What can hang from each mark
kuraf: nadenar palure tetel
fipev: nadenar
bovuv: tetel
dalo: sorep
tetel: bovuv kuraf
sorep: palure tetel
nadenar: fipev kuraf
palure: sorep

Every row comes from one small tree of marks. The marks that hang from a mark follow it in brackets, in alphabetical order. Every link used is in the known rows. Which tree was each row made from?
Known rows
nadenar[fipev]: [-0.78 -0.27 -0.88  1.79 -1.77  0.03 -0.04 -0.55 -0.81 -0.46  0.46  0.00
 -1.42  1.21  1.70 -0.39  0.95  0.92 -1.29]
dalo[sorep[palure tetel[bovuv kuraf]]]: [ 0.73  1.46 -0.11  0.24  1.83  5.14  2.57  0.01 -1.28  0.83  3.20  0.39
  2.96 -0.09 -0.96  3.43 -2.44  0.18  2.00]
fipev[nadenar[kuraf[palure[sorep] tetel[bovuv]]]]: [-3.96  2.47  1.76 -0.02  2.01  1.42 -2.21  0.02 -3.72  1.98 -0.48  4.66
 -1.27  1.25  1.97  0.04  2.35 -0.51 -1.05]
fipev[nadenar[kuraf]]: [-1.60 -1.40  1.03  0.62 -0.16 -0.62 -1.46  0.46  0.42  1.65 -1.51  2.09
 -0.24  1.65  1.54  0.18  0.30  0.51 -1.12]
fipev[nadenar[kuraf[palure[sorep] tetel]]]: [-2.73  1.37  1.02 -0.75  1.77  0.44 -2.25  0.10 -1.84  1.90 -1.98  3.79
 -1.49  0.87  1.02  0.98  3.82 -1.23 -1.82]
bovuv[tetel[kuraf]]: [-1.15  1.28 -1.78  1.19 -0.46  1.26  3.17  0.69  0.52 -0.13  1.56  1.27
  1.75 -0.50 -2.05  2.41  0.86 -1.68  1.71]
kuraf[tetel[bovuv]]: [-0.90  1.92 -0.35  0.94  1.68  1.60  1.23  0.13 -2.59 -0.37  2.02  0.81
 -0.88  0.60 -0.18 -0.83  0.44  0.83  0.55]
kuraf[nadenar[fipev] palure[sorep] tetel[bovuv]]: [-3.40  5.16  0.03  1.09  1.28  1.35 -0.83 -1.52 -5.91  0.92  0.93  2.85
 -2.48  2.10  1.75  0.06  2.17 -0.15 -2.60]
sorep[tetel[bovuv kuraf[nadenar[fipev] palure]]]: [-1.63  5.00 -1.70  0.19  0.66  2.41  0.29 -1.64 -5.14  0.05  1.90  1.39
 -0.07  1.95 -0.44  3.81 -1.10  0.75 -1.33]
fipev[nadenar]: [-1.13 -0.27  1.09  0.66 -1.10 -1.56 -1.02  0.03  0.26  1.00 -1.35  1.27
  0.33  0.90  0.61  0.95  0.14  0.68  0.35]
sorep[palure tetel]: [ 2.37  1.05 -0.33 -0.38  1.70  2.24 -0.10 -1.32 -0.76  0.72  0.35 -0.89
  1.58 -0.32 -1.35  2.87 -1.71  0.06  0.99]
dalo[sorep[tetel[bovuv kuraf[palure]]]]: [-0.86  1.97 -0.30 -0.82  1.53  4.59  0.59 -0.03 -2.14  0.18  2.25  1.26
  2.36 -1.17 -1.26  3.90 -0.62 -0.07  1.04]
sorep[palure tetel[bovuv kuraf]]: [ 1.22  3.24 -1.05 -0.54  1.68  3.49  2.04 -0.35 -2.48  0.16  2.68  0.17
  2.27  0.65 -1.31  3.36 -3.10  0.06  2.04]
sorep[tetel[kuraf]]: [ 0.25  1.28 -2.73 -1.22  0.33  1.17  1.22  0.35 -0.56 -1.18  2.01 -0.51
  0.60  0.41 -1.43  2.74 -0.14 -0.10  1.58]
kuraf[nadenar[fipev] palure[sorep]]: [-2.57  3.05  0.52  0.17 -0.31 -0.02 -2.04 -1.71 -3.28  1.15 -1.30  1.86
 -1.63  1.48  1.81  1.19  1.62 -0.94 -3.17]
palure[sorep[tetel[bovuv kuraf]]]: [-2.20  3.05 -2.16 -1.39  0.39  1.55  0.01  0.74 -2.66 -0.93  4.20  0.92
 -0.08  0.98  0.38  1.14 -0.40 -0.55  2.62]
sorep[tetel[bovuv kuraf[palure]]]: [-0.58  3.78 -1.02 -1.59  1.44  3.00  0.45 -0.57 -3.45 -0.45  1.83  1.36
  1.67 -0.26 -1.41  3.53 -0.97 -0.16  1.08]
palure[sorep]: [-1.50  0.63  0.02 -0.54 -0.31 -0.47 -1.13  0.25 -0.46  0.12  0.60  0.61
 -0.84  0.20  1.20 -0.76  1.27 -1.29  0.34]
dalo[sorep[palure]]: [ 1.47 -0.98  1.93  0.86  1.25  3.11  1.30 -0.28  1.08  1.98 -0.59  0.22
  2.32 -0.97 -0.35  1.59 -0.61 -0.48 -0.13]
bovuv[tetel[kuraf[nadenar palure[sorep]]]]: [-2.84  4.66 -0.42 -0.55  0.78  1.14  0.95 -0.44 -1.88  1.67 -0.39  3.27
  1.68 -0.25 -2.03  3.82  1.63 -3.58 -0.32]
nadenar[fipev kuraf[palure[sorep] tetel]]: [-2.48  1.48 -0.76  0.56  1.11  1.88 -1.32 -0.69 -3.13  0.32  0.06  2.73
 -3.36  1.34  2.41 -0.52  4.65 -0.85 -3.28]
tetel[bovuv kuraf[nadenar palure[sorep]]]: [-2.85  5.54  0.48 -1.66  1.54  1.24  0.15 -0.22 -3.94  1.30  0.60  2.96
  0.42  1.10  0.02  1.75 -0.74 -1.91 -0.72]
bovuv[tetel]: [-0.95  0.16 -0.46  1.73 -0.33  0.97  0.99 -0.26  0.32  0.68  0.79  0.76
  1.31 -1.02 -1.20  1.28  0.87 -1.06  1.06]

Which tree is each row?
[ 2.31  2.08 -1.61 -1.04  1.40  2.50  2.01 -0.53 -0.64  0.08  1.08 -0.49
  2.10  0.26 -2.16  4.01 -1.38 -0.69  1.48]
sorep[palure tetel[kuraf]]
[-1.51  3.71 -0.43 -0.12  0.91  0.69  2.07  0.47 -2.57  0.71  1.68  1.30
  0.51  1.94 -0.42  1.15 -2.39 -0.01 -0.16]
tetel[bovuv kuraf[nadenar]]
[-3.70  5.27 -0.40  0.20 -0.16  0.99  0.19 -0.71 -4.89  0.71  1.14  2.94
 -0.96  2.24  1.69  1.53  0.33 -0.85 -1.98]
tetel[bovuv kuraf[nadenar[fipev] palure[sorep]]]
[-3.54  2.08  1.30 -1.04  1.18  1.62 -4.24 -0.82 -3.41  2.08  0.31  3.58
 -0.23  1.01  2.29  1.83  0.13 -0.07  0.01]
fipev[nadenar[kuraf[palure[sorep[tetel[bovuv]]]]]]
[-0.26  3.46  0.34 -0.58  3.00  0.76  0.32 -1.41 -2.79  1.19 -1.63  1.42
 -0.32  0.20 -2.28  2.02  1.31 -0.60 -2.41]
kuraf[nadenar palure tetel]
[-2.67  4.10  0.42 -1.59  0.61  1.64  0.29  0.48 -3.18  0.14  1.11  2.79
  0.51 -0.02  0.56  1.35  0.18 -1.88  0.45]
tetel[bovuv kuraf[palure[sorep]]]
[-2.02  1.94 -0.15  1.86  1.83  3.41 -0.07 -0.82 -4.43  0.32  1.03  2.83
 -2.23  1.26  1.77 -0.36  1.79  1.04 -2.86]
nadenar[fipev kuraf[palure tetel[bovuv]]]
[ 0.76  4.64 -0.81 -0.69  2.64  3.13  2.01 -0.95 -3.28  1.29  1.95  0.56
  2.12  1.92 -1.88  3.98 -3.85  0.06  0.84]
sorep[palure tetel[bovuv kuraf[nadenar]]]
[-0.12  2.20 -0.58 -1.52  2.15  2.99  0.46 -0.61 -1.32  1.16 -0.03  0.79
  1.93 -0.35 -2.61  5.14 -0.12 -0.70 -0.98]
dalo[sorep[tetel[kuraf[nadenar palure]]]]
[-3.53  2.58 -0.05  1.30  1.47  2.97 -1.06 -0.64 -4.97  0.39  1.65  3.44
 -3.15  1.58  3.10 -1.25  2.97 -0.25 -2.66]
nadenar[fipev kuraf[palure[sorep] tetel[bovuv]]]
[-2.79  5.25  0.85 -0.73  3.01  1.54 -0.82 -0.91 -5.12  1.53  0.25  2.83
 -1.13  0.94 -0.20  0.58  1.08 -1.27 -1.51]
kuraf[nadenar palure[sorep] tetel[bovuv]]
[-1.06  3.35  0.39 -1.00  0.84  1.99  1.38  0.03 -2.57 -0.24  0.58  2.27
  1.66 -0.39 -0.81  2.06 -1.06 -0.45  0.13]
tetel[bovuv kuraf[palure]]
[-2.14  2.01 -0.93 -0.79  0.46  1.66 -2.15 -0.23 -2.80 -0.06  3.39  0.50
 -0.71  0.61  1.40  0.08 -0.55 -0.05  2.03]
palure[sorep[tetel[bovuv]]]
[-2.17  3.77 -1.28  2.03 -0.52  1.57  2.16 -1.31 -2.24  1.02 -0.22  2.52
  1.11  0.60 -1.59  4.27  1.28 -1.40 -1.79]
bovuv[tetel[kuraf[nadenar[fipev] palure]]]
[-2.53  3.12 -0.74 -0.36 -0.05  1.77  1.15  0.11 -0.94  0.66  0.27  2.95
  1.81 -1.32 -1.58  3.13  2.58 -3.69  1.08]
bovuv[tetel[kuraf[palure[sorep]]]]
[-2.30  4.84  0.55 -1.78  2.20  1.65 -2.87 -1.79 -4.76  1.37  0.95  1.80
  0.07  0.74  0.16  2.37 -1.01 -0.69 -0.29]
kuraf[nadenar palure[sorep[tetel[bovuv]]]]
[ 0.13  4.52 -1.74  1.19  0.87  2.94  2.06 -1.44 -4.23  0.68  2.75  0.53
  0.58  2.96 -0.07  3.63 -2.95  1.03 -0.23]
sorep[palure tetel[bovuv kuraf[nadenar[fipev]]]]
[-0.88  5.28 -0.95 -1.58  2.20  2.48  0.30 -1.16 -4.31  0.74  1.30  1.56
  1.55  0.77 -2.11  4.24 -2.05 -0.03 -0.26]
sorep[tetel[bovuv kuraf[nadenar palure]]]
[-2.43  3.91  0.74 -0.58  2.17  2.13 -0.66 -0.45 -4.05  0.30  0.85  2.78
 -0.76 -0.27  0.34 -0.12  2.11 -0.99 -0.17]
kuraf[palure[sorep] tetel[bovuv]]
[ 0.39  2.94 -0.07  0.13  2.70  4.80  2.23 -0.64 -2.25  1.89  2.49  0.70
  2.90  1.09 -1.49  4.41 -3.27  0.02  0.81]
dalo[sorep[palure tetel[bovuv kuraf[nadenar]]]]
[-2.24  4.62 -0.38  0.82  0.37  1.62  1.27 -0.90 -4.45  0.48  0.59  2.32
  0.02  1.98  0.50  2.40 -0.92  0.39 -2.15]
tetel[bovuv kuraf[nadenar[fipev] palure]]
[-1.09  0.95 -0.76  1.36  1.66  2.19  0.00 -0.98 -2.72  0.09 -0.46  2.06
 -2.46  0.96  0.89  0.37  3.40  0.28 -3.59]
nadenar[fipev kuraf[palure tetel]]
[-0.72  2.32 -2.24 -0.86  0.59  2.19  1.09  0.40 -2.42 -1.06  3.65  0.20
  0.83  0.74 -0.69  1.93 -1.67  0.66  2.23]
sorep[tetel[bovuv kuraf]]
[ 1.14  3.33 -2.27  0.67  0.85  2.05  1.96 -1.68 -2.32  0.69  1.03 -0.27
  0.44  2.72 -1.01  4.38 -1.32  0.34 -0.97]
sorep[palure tetel[kuraf[nadenar[fipev]]]]
